Known rows, with every way that one mark hangs from another:
B[F[Q]]: [ 0.71  0.35 -2.21 -0.56 -0.72 -1.13 -0.69 -2.12 -2.27 -1.18 -3.35  0.83
  3.75 -0.25  2.29 -2.41 -0.12 -1.08  0.94 -0.20]
F[Q]: [ 1.63 -0.09 -1.59  0.88  1.13  0.45  0.36  0.97 -2.16 -0.16 -2.61  0.11
  3.13 -2.04  2.72 -2.21  0.23 -1.81  0.57 -0.32]
B[F[Q] S V W]: [ 3.27  2.91 -4.86  0.86  2.94 -3.75  1.41  0.08 -1.59 -3.74 -3.50  1.95
  3.05  1.50 -2.67 -3.57  1.93  0.02  1.87  4.61]
S[B]: [ 2.09  0.80  0.42  1.04 -0.96 -0.47  1.11 -0.89 -3.69  0.71 -0.04  2.42
  2.34 -0.71 -2.13 -2.96  3.45 -1.14  0.19  0.03]
S[B L]: [ 2.43  2.84  0.42  0.88  0.36 -0.51 -0.63 -0.60 -4.78  1.41  1.73  4.03
  3.64 -2.13 -1.43 -2.74  2.20 -1.72  1.73 -0.11]
L[S W[B[F]]]: [ 0.46  0.59 -2.10 -1.96 -1.23 -1.02  0.57 -4.19 -2.64  0.29 -1.85  3.54
  4.70 -0.51 -1.12 -0.58  6.21  3.27  0.26  4.70]
S[L]: [ 0.69  1.10 -0.45 -0.49  0.44 -0.83 -1.89  0.41 -2.81  0.82  0.40  2.07
  2.85 -2.27  0.45 -0.47  1.01 -0.71  1.43  0.20]
L[S[B]]: [ 2.59  0.61  0.00 -0.42 -0.42 -0.17  2.92 -2.02 -4.39 -1.44 -1.11  2.90
  3.77 -2.72 -1.50 -1.85  5.13  0.69 -0.80  1.27]
S[L[W]]: [-0.12  2.34 -1.88 -0.15  0.71  0.06 -2.10 -0.79 -3.28  1.90  1.16  3.39
  2.56 -1.24  0.30  0.14  1.72 -0.26  2.49  1.42]
S[B[F V W]]: [ 3.62  2.31 -0.39  0.32  0.02 -2.96  1.03 -1.68 -3.14 -0.29  0.12  3.51
  3.68  0.83 -3.60 -5.00  2.92 -0.37  2.34  1.86]
V[B[S] Q]: [-0.60  1.13 -3.68  0.78 -0.84 -2.29 -2.82  3.74 -1.12 -1.28 -4.14 -3.57
  1.76  0.82 -2.29  3.55  3.53 -0.97 -1.59 -0.04]
L[S W]: [ 0.01  1.13 -2.59 -1.02  0.05  0.91  1.51 -2.90 -3.63 -0.44 -0.85  3.30
  2.85 -1.47 -0.50  0.61  5.26  2.13  0.58  3.32]
L[S W[B]]: [ 0.63  0.37 -1.68 -1.53 -0.58 -0.40  1.09 -2.78 -2.56  0.87 -1.29  3.29
  4.17 -1.23 -1.33 -0.38  6.66  3.20  0.09  4.74]
W[L[S[B[V]]]]: [ 0.73  0.65  1.69  0.49  0.51 -2.52  0.26 -1.69 -2.16 -0.77 -0.24  2.75
  5.12 -4.44 -2.28 -2.30  4.86  2.24  0.82  3.27]
B[S V]: [ 2.66  0.71 -1.40  1.85  1.45 -2.50  2.58  1.77 -2.86 -3.85 -3.36  1.11
  1.75  1.35 -3.37 -0.88  2.85  0.23 -0.88  3.81]
V[B[S[L[W]]]]: [-0.53  2.07 -4.53  0.17  1.60 -2.46 -1.26  1.53 -3.47  1.02 -1.88  0.23
  1.40 -0.67 -2.54  2.84  3.96  1.41  0.57  0.98]
B[S]: [ 0.24  0.05 -2.95  1.17  0.19 -1.19  1.10  0.64 -2.05 -1.98 -2.70  0.58
  0.05  0.06 -2.67  0.35  4.02  0.35 -1.60  2.64]
L[S]: [ 1.28 -0.62 -0.59 -1.47 -0.38 -0.40  2.00 -1.35 -3.06 -1.80 -2.00  1.45
  3.22 -2.78 -0.22 -0.30  4.21  1.48 -1.01  1.53]
B[S V W]: [ 2.88  1.65 -3.08  1.13  2.77 -3.53  1.99  2.29 -1.08 -2.39 -1.39  1.63
  0.76  0.94 -5.03 -2.04  4.30  1.14  1.00  5.32]
B[F V]: [ 2.20  0.36  0.00 -0.65 -0.79 -3.31  0.27 -1.54 -2.83 -2.75 -3.12  1.51
  4.30  1.76 -0.64 -2.50  0.05  0.01  1.14  1.49]

Rows:
[-1.03 -1.29  1.46 -0.96 -2.14 -5.45 -3.78 -2.47  1.44  2.17 -1.46  1.22
  5.54 -2.32 -2.02 -2.98  4.64  3.40  0.79  4.34] | W[B[F] L]
[ 3.60  1.57  1.51  1.85 -0.88 -1.08  0.83  0.79 -3.48 -1.20 -1.01  1.63
  3.91  0.80 -2.38 -3.23  2.32 -2.30  0.37  0.59] | S[B[V[Q]]]
[ 1.94  1.81 -1.42 -0.27 -0.93 -2.01 -0.02 -2.54 -2.47  1.04  0.50  3.16
  2.44  0.04 -3.12 -4.17  3.75 -0.36  1.82  1.03] | S[B[F W]]
[ 0.11  2.08 -4.94 -0.50  2.40 -3.65 -1.54  2.41 -1.87  1.55 -0.83  0.04
  0.98 -1.34 -3.57  1.77  4.68  1.76  1.29  1.40] | V[B[S[L] W]]
[ 1.59  1.67 -0.73 -1.51  1.25 -5.34 -0.77 -2.22 -0.32 -1.74 -0.65  2.90
  5.22 -1.43 -2.96 -3.67  3.32  2.81  3.40  4.83] | B[F V W[L[S]]]
[ 0.43 -0.55  2.57 -0.10 -2.02 -5.98 -4.00 -0.76  1.53  0.07 -2.54  0.46
  7.14 -0.79 -2.33 -3.17  3.49  2.21  0.83  4.87] | W[B[F V[Q]] L]
[-0.34 -1.14  1.37 -1.78 -1.69 -5.13 -2.22 -3.38  0.54  0.67 -1.92  1.91
  6.76 -3.62 -2.00 -2.59  6.03  4.45  0.08  5.13] | W[B[F] L[S]]
[-1.07  1.27 -4.36 -0.11  2.03 -4.47 -1.76  2.01 -0.49  1.61 -1.14 -0.63
  0.98 -2.04 -4.43  1.48  5.70  2.98  1.17  2.44] | V[B[S W[L]]]
[-0.65  0.87 -4.53 -0.66 -0.06 -3.81 -1.01 -0.01 -2.93 -0.60 -3.82 -0.83
  1.73  0.53 -2.64  2.01  3.53  1.61 -0.38  0.42] | V[B[F S]]
[ 1.87  0.73 -0.92 -1.09  0.06 -1.11  1.72 -2.17 -3.00  0.08 -1.59  3.50
  4.97 -0.70 -1.70 -0.95  6.07  3.13  0.36  5.36] | L[S W[B[V]]]
[ 2.39  1.65 -0.77  0.80 -0.82 -0.63  0.63 -2.46 -4.05 -0.22 -1.54  2.71
  3.88 -0.38 -0.43 -4.08  1.78 -1.83  0.89 -0.38] | S[B[F[Q]]]
[ 4.17  2.80 -1.01  0.89  1.00 -2.22  1.27 -1.25 -3.33 -0.51 -0.66  3.45
  4.44  0.28 -2.11 -5.73  2.02 -1.34  2.64  1.43] | S[B[F[Q] V W]]
[ 0.22  0.96  0.43  0.22  0.28 -2.08 -0.38 -2.73 -2.07 -0.74 -0.86  2.73
  5.46 -4.83 -0.85 -2.59  4.22  1.78  0.99  2.61] | W[L[S[B[F[Q]]]]]
[ 0.21  2.01 -6.21 -0.57  1.91 -3.87 -1.12  0.77 -1.71  0.30 -3.24 -0.68
  1.78 -0.30 -2.31  0.52  3.59  1.37  1.24  1.17] | V[B[F[Q] S W]]
[ 1.62  0.92  0.26  0.21  2.11 -4.37 -0.89  1.25  0.55  0.35  0.77  1.72
  3.20 -1.85 -3.33 -3.40  3.27  1.89  3.27  4.36] | B[V W[L]]
[ 1.54  4.00 -0.99  1.13  0.70  0.44 -0.85 -1.74 -5.24  2.47  2.42  5.36
  3.37 -1.21 -1.54 -2.10  3.03 -1.33  2.82  1.13] | S[B L[W]]
[ 2.69 -0.50  0.38  0.95 -1.04 -3.68 -0.23  2.33 -0.30 -1.41 -3.83 -0.41
  3.95  1.60 -3.33 -1.64  4.40  0.53 -1.72  4.62] | W[B[S V[Q]]]
[ 0.88 -0.57  1.43  1.28  0.37 -5.75 -1.21  0.70  0.68  0.11 -2.20  1.26
  4.93 -1.83 -4.50 -2.59  5.77  3.52 -0.06  6.73] | W[B[S V] L]
[ 0.90  1.95 -0.60 -0.32 -0.22 -5.04 -3.60 -0.26  1.42 -1.80 -1.12  0.68
  4.91  0.54 -2.61 -3.11  1.78  0.41  3.25  3.86] | B[F V[Q] W[L]]
[-0.65  1.45 -3.91 -1.27  1.44 -4.47 -3.09  0.03 -0.63  2.15 -1.71 -0.57
  3.53 -2.34 -1.11 -0.45  2.83  1.91  2.89  0.43] | V[B[F[Q] W[L]]]
[ 0.27 -0.66  0.77 -1.23 -0.73 -4.53 -1.91 -3.02  0.28  0.41 -2.60  1.81
  7.53 -4.33 -0.54 -3.32  5.09  3.59  0.47  4.86] | W[B[F[Q]] L[S]]
[ 1.30 -0.42 -0.83 -0.02 -0.46 -3.10 -0.77  0.77 -1.01  0.95 -1.97  1.27
  3.02 -0.57 -2.67 -1.31  4.92  1.45 -1.06  4.03] | W[B[S[L]]]
[ 0.12  0.72 -3.33 -1.04  0.20 -2.87 -1.56  0.05 -2.87  0.81 -3.54 -1.06
  3.54 -0.71  0.55  0.57  1.23  0.45  0.92 -1.48] | V[B[F[Q]]]
[-0.02 -1.54  2.04 -1.00 -0.91 -4.25 -1.55 -1.38  0.70  1.50 -1.17  1.48
  5.98 -4.64 -2.29 -2.22  6.76  4.37 -0.23  5.18] | W[B L[S]]
